Each row comes from the steps of one walk. Every step used is in the known rows, and no mark comes twice. Write the walk behind each row, first mark first.
Known rows
dinik > pozibag > pobun > dogebi: -9 -40 -21 -1 -10 2 2 -60 -19 -12 -74 12 46 22 -22 5 -18 -2 2 -32 12 -24
 -30 15 -8 -16 23 2 -38 70 -29 -24 -8 10 23 25 -35 -26 7 -4 -19 -44 -25
 -1 -8 11 -27 -1 -29 28 4 6 11 26 28 23
dinik > dogebi: -2 -41 -3 -7 -29 4 10 -42 -19 -27 -9 30 37 36 -14 -4 34 6 -8 -8 17 -10
 -10 16 -5 -20 36 6 -20 54 -8 -3 -5 21 28 10 -30 -12 -42 26 -44 -39 -2
 10 -32 7 -37 11 -32 27 -7 12 16 20 34 -3
dogebi > dinik > lazi > pobun > pozibag: -17 -43 -10 -1 -10 16 34 -33 -64 -17 36 33 41 35 -61 4 27 -49 5 -3 -11
 24 -39 14 -36 1 -14 7 -31 33 -19 -41 -10 10 13 3 -33 -24 44 -17 -35 1
 19 2 -41 -8 -21 28 -35 32 -3 4 11 71 42 12
pasuvev > bigut: -11 -31 -15 1 -10 13 -1 -26 -36 -18 10 19 43 27 15 -1 36 12 -6 -7 -12 1
 -32 14 -19 -3 37 -2 -21 43 5 -18 -1 10 15 28 -19 -5 -32 1 -58 -44 -25 4
 -36 -8 -35 9 -17 27 19 32 21 17 35 -21
pobun > pozibag: -19 -25 -8 -1 -17 5 15 -16 -30 -9 18 17 39 29 -40 8 28 -42 0 -13 -2 13
 -32 8 -34 -4 -4 9 -18 45 -11 -35 -6 12 11 20 -17 -14 27 -13 -34 -10 -3
 -1 3 -19 -25 16 -40 14 -4 3 10 37 57 1
pozibag > dinik > dogebi > pobun: 16 -64 -3 -16 -34 1 2 -38 -30 -29 9 20 49 61 -25 2 32 -21 -15 4 8 4 -3
 15 -54 -33 39 22 -27 53 -33 -18 -11 11 27 -6 -13 -5 -52 13 -36 -36 29
 13 -49 12 -31 5 -23 10 -5 15 7 25 1 -3
dinik > dogebi > pobun > pozibag: 1 -53 2 -11 -35 0 20 -23 -37 -19 29 15 46 45 -40 10 53 -32 -4 -1 5 18
 -23 10 -45 -22 14 20 -19 49 -26 -29 -6 12 17 1 -15 -12 6 2 -25 -5 29 -2
 -28 -8 -26 14 -37 11 -4 1 3 56 33 -2
dogebi > dinik > pozibag > pobun > lazi: -15 -58 -23 -2 -11 -31 -12 -40 1 -22 -72 33 33 48 -24 9 15 -29 -1 -4 12
 2 -16 22 15 14 20 2 -35 76 -9 -34 -9 13 19 19 -23 -10 41 -15 -46 -16 0
 10 -17 9 -27 22 -46 21 6 5 24 1 21 4
lazi > pobun > pozibag > dinik > dogebi: -15 -54 -10 -4 -17 -1 11 -45 -61 -22 -24 40 40 35 -48 -2 38 -39 -13 -4
 -3 -3 -12 19 -30 -7 22 10 -21 52 -23 -17 -3 24 30 6 -28 -13 -19 10 -45
 -34 -4 7 -13 4 -27 15 -30 42 -17 6 19 29 48 -7
guned > lazi > dinik > dogebi: 16 -50 -18 -5 -26 24 14 -38 -25 -34 -37 38 26 42 -23 -3 23 17 -20 -4 -7
 -3 -5 22 3 -17 3 5 -29 51 7 0 -7 25 26 11 -28 -15 -13 40 -53 -49 3 -2
 -57 14 -38 6 -42 8 -6 6 11 16 27 -4
guned > lazi > dinik > pozibag > pobun > dogebi: 0 -42 -29 0 -8 11 4 -56 -21 -14 -88 18 43 25 -26 5 -28 2 -4 -29 -1 -20
 -27 18 -2 -13 2 4 -43 70 -19 -23 -8 11 22 25 -35 -28 24 3 -23 -47 -24
 -6 -26 14 -28 -2 -36 16 5 -1 6 23 23 22
dinik > pozibag: -1 -10 -15 -6 -7 -14 21 -24 7 -3 -29 16 34 25 -26 -5 -6 -14 -2 -23 9 -5
 -32 14 -17 -9 26 10 -22 54 -24 -29 -10 1 17 32 -44 -12 -3 -13 -47 -25
 -21 31 -34 -7 -29 10 -28 15 10 -2 20 23 19 1
pozibag > dinik > dogebi: -9 -44 -11 -6 -18 -7 -1 -43 -27 -25 -32 38 41 39 -31 -3 27 -21 -15 -9 2
 -14 -4 19 -18 -16 26 5 -22 57 -25 -8 -5 21 32 9 -28 -8 -45 17 -49 -49
 -15 15 -13 8 -32 9 -26 34 -14 11 19 5 43 -12
guned > bigut > pasuvev: -5 -45 -5 -17 -21 41 -2 -27 39 -10 41 30 36 21 40 -6 52 -1 3 -10 9 -21
 -14 16 3 -18 19 -1 -24 76 -20 -24 -11 5 20 53 -24 -11 -44 -10 -58 -37
 -21 1 -80 25 -24 6 -23 -15 9 24 21 45 20 3
dogebi > pobun: 19 -43 -2 -14 -33 19 3 -26 -24 -25 34 7 46 59 -17 3 12 -19 -8 3 11 14
 -15 10 -55 -29 37 22 -30 45 -19 -31 -13 3 16 -1 -4 -7 -35 1 -34 -30 35
 10 -53 7 -31 5 -26 -10 3 21 2 26 -10 8
bigut > pasuvev: -28 -32 -9 -10 -19 37 -2 -33 3 -17 26 26 39 22 40 -4 29 -27 -3 -6 11 -5
 -15 18 -3 -25 36 9 -25 70 -24 -20 -12 8 17 39 -10 -10 -26 -1 -56 -30
 -21 -2 -69 13 -30 0 -18 -5 4 15 14 38 10 14
lazi > pobun > dogebi: -5 -50 -17 -3 -19 32 17 -64 -109 -20 -41 24 32 27 -28 -9 -13 3 2 -23 2
 -3 -17 13 -25 -15 44 9 -41 56 -6 -25 -6 14 19 -7 -34 -24 6 3 -27 -49 4
 -10 -39 13 -20 3 -34 23 -8 25 5 52 6 32
lazi > pobun: -5 -38 -12 -1 -13 43 17 -47 -95 -25 18 31 22 36 -39 -10 -16 -35 -7 5 4
 12 -26 16 -42 6 46 18 -32 37 11 -38 -9 16 19 0 -22 -23 -1 -2 -49 -36 21
 1 -58 8 -28 15 -28 19 -6 28 11 32 -6 22
dogebi > dinik: 9 -61 -17 -5 -24 8 10 -34 -28 -23 -5 30 44 44 -34 1 9 -31 -1 -15 8 1 -24
 12 -10 -18 9 1 -24 57 5 -12 -15 13 16 11 1 2 -43 -8 -53 -15 18 19 -67
 -12 -22 27 -12 17 11 17 7 34 53 14
lazi > dinik > dogebi: 11 -59 -13 -3 -23 11 12 -43 -28 -34 -20 35 23 41 -22 -2 29 28 -13 -3 3
 -5 -5 21 -5 -22 29 -1 -30 45 -7 -1 -9 27 24 8 -30 -14 -21 37 -52 -53 -2
 -2 -40 9 -35 6 -41 19 -6 9 21 16 29 -2
dinik > dogebi > pobun > lazi: 4 -64 -7 -15 -35 -20 -6 -35 -33 -35 -30 30 34 65 -10 4 57 5 -4 5 11 19
 13 18 -9 -13 50 12 -34 67 -13 -24 -7 13 18 -14 -23 -3 11 11 -42 -23 32
 8 -34 17 -28 13 -56 0 -7 21 16 21 -10 -6
guned > lazi > dinik > pozibag > pobun: 1 -34 -26 3 -1 13 -1 -37 23 -16 -50 19 35 33 -35 9 -37 -34 -15 -3 2 -13
 -42 23 -11 7 -5 7 -35 57 -12 -33 -9 14 24 46 -26 -29 24 -3 -41 -35 -19
 4 -33 9 -39 6 -28 14 12 -7 18 -8 21 13
pozibag > pobun > lazi > dinik: 0 -65 -29 5 -8 8 -11 -41 -21 -35 -50 33 9 54 -24 11 6 8 -11 6 -9 9 -5 26
 -3 5 11 -11 -49 47 6 -31 -12 25 12 12 -19 -17 51 13 -54 -51 -4 -15 -15
 13 -32 7 -56 1 -5 14 26 -10 12 6

Which walk is each row?
12 -54 -26 -9 -13 -4 35 -44 -43 -6 -73 28 41 23 -44 -6 -13 -22 -1 -32 -2
 -4 -35 16 -5 -13 11 12 -28 70 -11 -18 -11 4 20 15 -38 -11 -3 -16 -44
 -11 5 26 -88 -5 -16 20 -22 22 18 -5 5 63 26 22 -> guned > lazi > pobun > dogebi > dinik > pozibag
13 -32 -23 -3 -1 -8 25 -28 -5 -9 -42 21 18 28 -32 -2 -7 9 -7 -18 -5 -1
 -27 20 -16 -10 16 -1 -34 42 -19 -26 -14 8 13 28 -46 -15 14 -4 -56 -40
 -21 20 -39 -7 -27 5 -37 7 10 -6 24 22 14 3 -> lazi > dinik > pozibag
-3 -39 -22 -5 -19 43 20 -58 -105 -21 -54 26 39 29 -29 -10 -19 -6 -3 -25
 -10 -1 -17 14 -19 -11 20 17 -39 62 7 -23 -4 11 21 -4 -30 -25 16 8 -30
 -43 6 -9 -56 20 -23 4 -38 12 -5 21 -4 51 5 29 -> guned > lazi > pobun > dogebi
-7 -40 -14 -3 -4 -1 13 -48 24 -26 -3 35 64 46 -33 6 9 -6 12 -21 -6 -8
 -24 14 1 -25 -34 -18 -46 44 -42 -18 -19 0 19 9 -44 -20 -1 -5 -32 -23 -9
 21 -41 15 -30 22 -19 33 5 15 15 46 46 12 -> pozibag > pobun > dogebi > dinik > lazi
-20 -41 -21 -2 -8 -27 -15 -37 4 -21 -65 29 31 45 -16 9 14 -22 -1 -3 12 2
 -15 22 10 17 28 4 -36 72 -14 -39 -6 13 20 21 -31 -14 47 -11 -43 -23 -10
 7 -2 11 -31 17 -51 16 2 6 26 -5 11 1 -> dinik > pozibag > pobun > lazi
-2 -51 -26 0 -8 3 4 -61 -24 -14 -80 15 39 25 -28 6 -21 9 1 -29 5 -21 -28
 18 -4 -15 21 -2 -44 66 -28 -23 -10 13 21 21 -37 -28 17 1 -22 -51 -27 -8
 -14 13 -26 -4 -34 24 5 2 13 25 27 25 -> lazi > dinik > pozibag > pobun > dogebi
-24 -13 -9 -6 6 -10 9 -23 21 -18 27 29 61 54 -47 7 24 -37 2 -8 -25 9 -17
 14 -45 -15 -44 -8 -40 28 -62 -39 -13 -6 17 10 -47 -17 18 -15 -36 -27
 -18 27 2 11 -31 14 -27 23 -11 10 22 32 38 -13 -> dogebi > pobun > pozibag > dinik > lazi
11 -44 -18 -8 -11 -19 26 -30 0 -6 -41 24 40 28 -36 -2 1 -24 0 -26 9 -5
 -35 14 -8 -14 15 7 -22 61 -19 -20 -14 3 17 27 -32 -5 -22 -19 -53 -10 1
 36 -66 -16 -21 22 -16 21 20 -5 16 39 37 9 -> dogebi > dinik > pozibag
-22 -29 -13 -1 7 30 19 -48 -63 -26 22 40 38 44 -52 -10 -8 -40 -3 4 -17
 12 -22 19 -45 6 7 2 -43 25 -26 -43 -12 6 21 -4 -46 -27 13 -10 -49 -41 0
 15 -42 24 -30 18 -24 33 -12 26 21 32 2 11 -> pozibag > dinik > lazi > pobun
13 -78 -26 -6 -25 25 22 -56 -92 -24 -52 36 46 37 -41 -4 -5 -25 -1 -24 -4
 -1 -23 13 -10 -19 8 11 -34 68 10 -10 -12 14 19 -5 -8 -9 -19 -4 -42 -19
 28 5 -92 1 -14 23 -19 20 10 17 -6 64 37 32 -> guned > lazi > pobun > dogebi > dinik
-9 -27 -16 2 -3 -1 -4 -40 30 -11 -30 14 42 27 -27 8 -26 -43 -6 -6 18 -18
 -45 19 -14 7 16 8 -29 60 -22 -36 -10 11 25 43 -25 -27 3 -14 -36 -29 -21
 11 -15 4 -38 9 -21 28 12 -2 21 -4 26 13 -> dinik > pozibag > pobun
-6 -27 -10 -5 -5 -2 18 -31 30 -27 27 36 58 50 -31 2 18 -12 9 -14 -8 4
 -23 13 -7 -21 -31 -14 -39 33 -36 -19 -18 -2 15 7 -40 -12 -9 -6 -46 -18
 -5 33 -50 9 -32 27 -17 24 5 16 19 42 45 1 -> dogebi > dinik > lazi
25 -58 4 -17 -41 9 9 -36 -19 -30 22 17 46 58 -15 2 38 -4 -9 5 17 7 -8 14
 -42 -36 47 20 -26 52 -25 -17 -11 11 24 -7 -13 -7 -50 19 -33 -31 37 9
 -62 11 -33 6 -28 4 -2 17 4 35 -6 2 -> dinik > dogebi > pobun
-1 -50 -19 1 -6 -6 0 -44 24 -12 -34 21 47 30 -38 10 -25 -50 -5 -8 19 -18
 -47 19 -8 3 10 7 -28 65 -19 -29 -13 12 25 40 -16 -20 -11 -18 -39 -18 -9
 15 -37 1 -32 18 -13 33 18 -4 17 5 37 18 -> dogebi > dinik > pozibag > pobun
-18 -38 -9 1 -16 27 26 -31 -87 -14 27 24 29 29 -54 2 20 -54 0 -2 -4 23
 -37 11 -44 7 14 17 -24 38 -4 -44 -5 16 14 8 -21 -22 40 -14 -36 -10 15
 -7 -21 -14 -21 20 -39 23 -7 9 8 55 33 14 -> lazi > pobun > pozibag
11 -74 -21 -6 -26 4 14 -52 -54 -21 -44 29 49 37 -31 2 9 -10 5 -31 6 -8
 -20 10 -4 -30 10 -1 -32 67 -5 -5 -15 13 16 2 -7 -2 -34 -5 -40 -24 13 11
 -61 -5 -15 20 -17 22 10 18 2 53 54 25 -> pobun > dogebi > dinik
6 -82 -23 -4 -23 6 3 -59 -43 -23 -47 27 53 39 -34 8 -4 -25 3 -24 11 -15
 -28 13 -3 -22 7 -1 -34 72 -7 -10 -15 17 21 8 -4 -9 -28 -8 -34 -24 10 4
 -54 0 -19 20 -13 30 13 14 3 40 57 29 -> pozibag > pobun > dogebi > dinik
-14 -25 -7 -1 -2 36 25 -46 -54 -28 37 37 35 43 -41 -10 -6 -22 3 4 -8 14
 -27 17 -36 3 16 3 -43 22 -16 -40 -12 5 19 -3 -48 -30 16 -3 -45 -34 9 11
 -56 21 -32 20 -29 29 -8 26 18 43 -6 15 -> dinik > lazi > pobun
9 -63 -4 -10 -33 5 20 -25 -38 -22 25 17 38 46 -44 12 51 -21 -6 0 -2 21
 -22 13 -45 -24 10 16 -24 43 -26 -28 -7 16 15 1 -16 -13 15 7 -28 -12 29
 -8 -34 -8 -25 11 -42 8 -2 -1 6 57 29 0 -> lazi > dinik > dogebi > pobun > pozibag
-11 -37 -14 -4 -9 24 24 -64 -80 -23 -27 27 42 32 -31 -7 -5 13 9 -23 -6
 -2 -16 14 -21 -18 21 1 -48 46 -26 -27 -10 6 19 -10 -51 -29 18 4 -25 -48
 -6 0 -37 23 -23 6 -35 29 -9 24 10 61 5 26 -> dinik > lazi > pobun > dogebi
-23 -44 -19 1 -13 -14 -23 -40 -4 -28 -46 30 32 52 -13 9 18 -23 -2 2 12 4
 -10 20 5 16 25 2 -37 69 -4 -36 -6 17 19 14 -17 -13 41 -5 -43 -28 -1 0 4
 17 -33 15 -52 13 -5 19 23 -14 14 1 -> pozibag > pobun > lazi
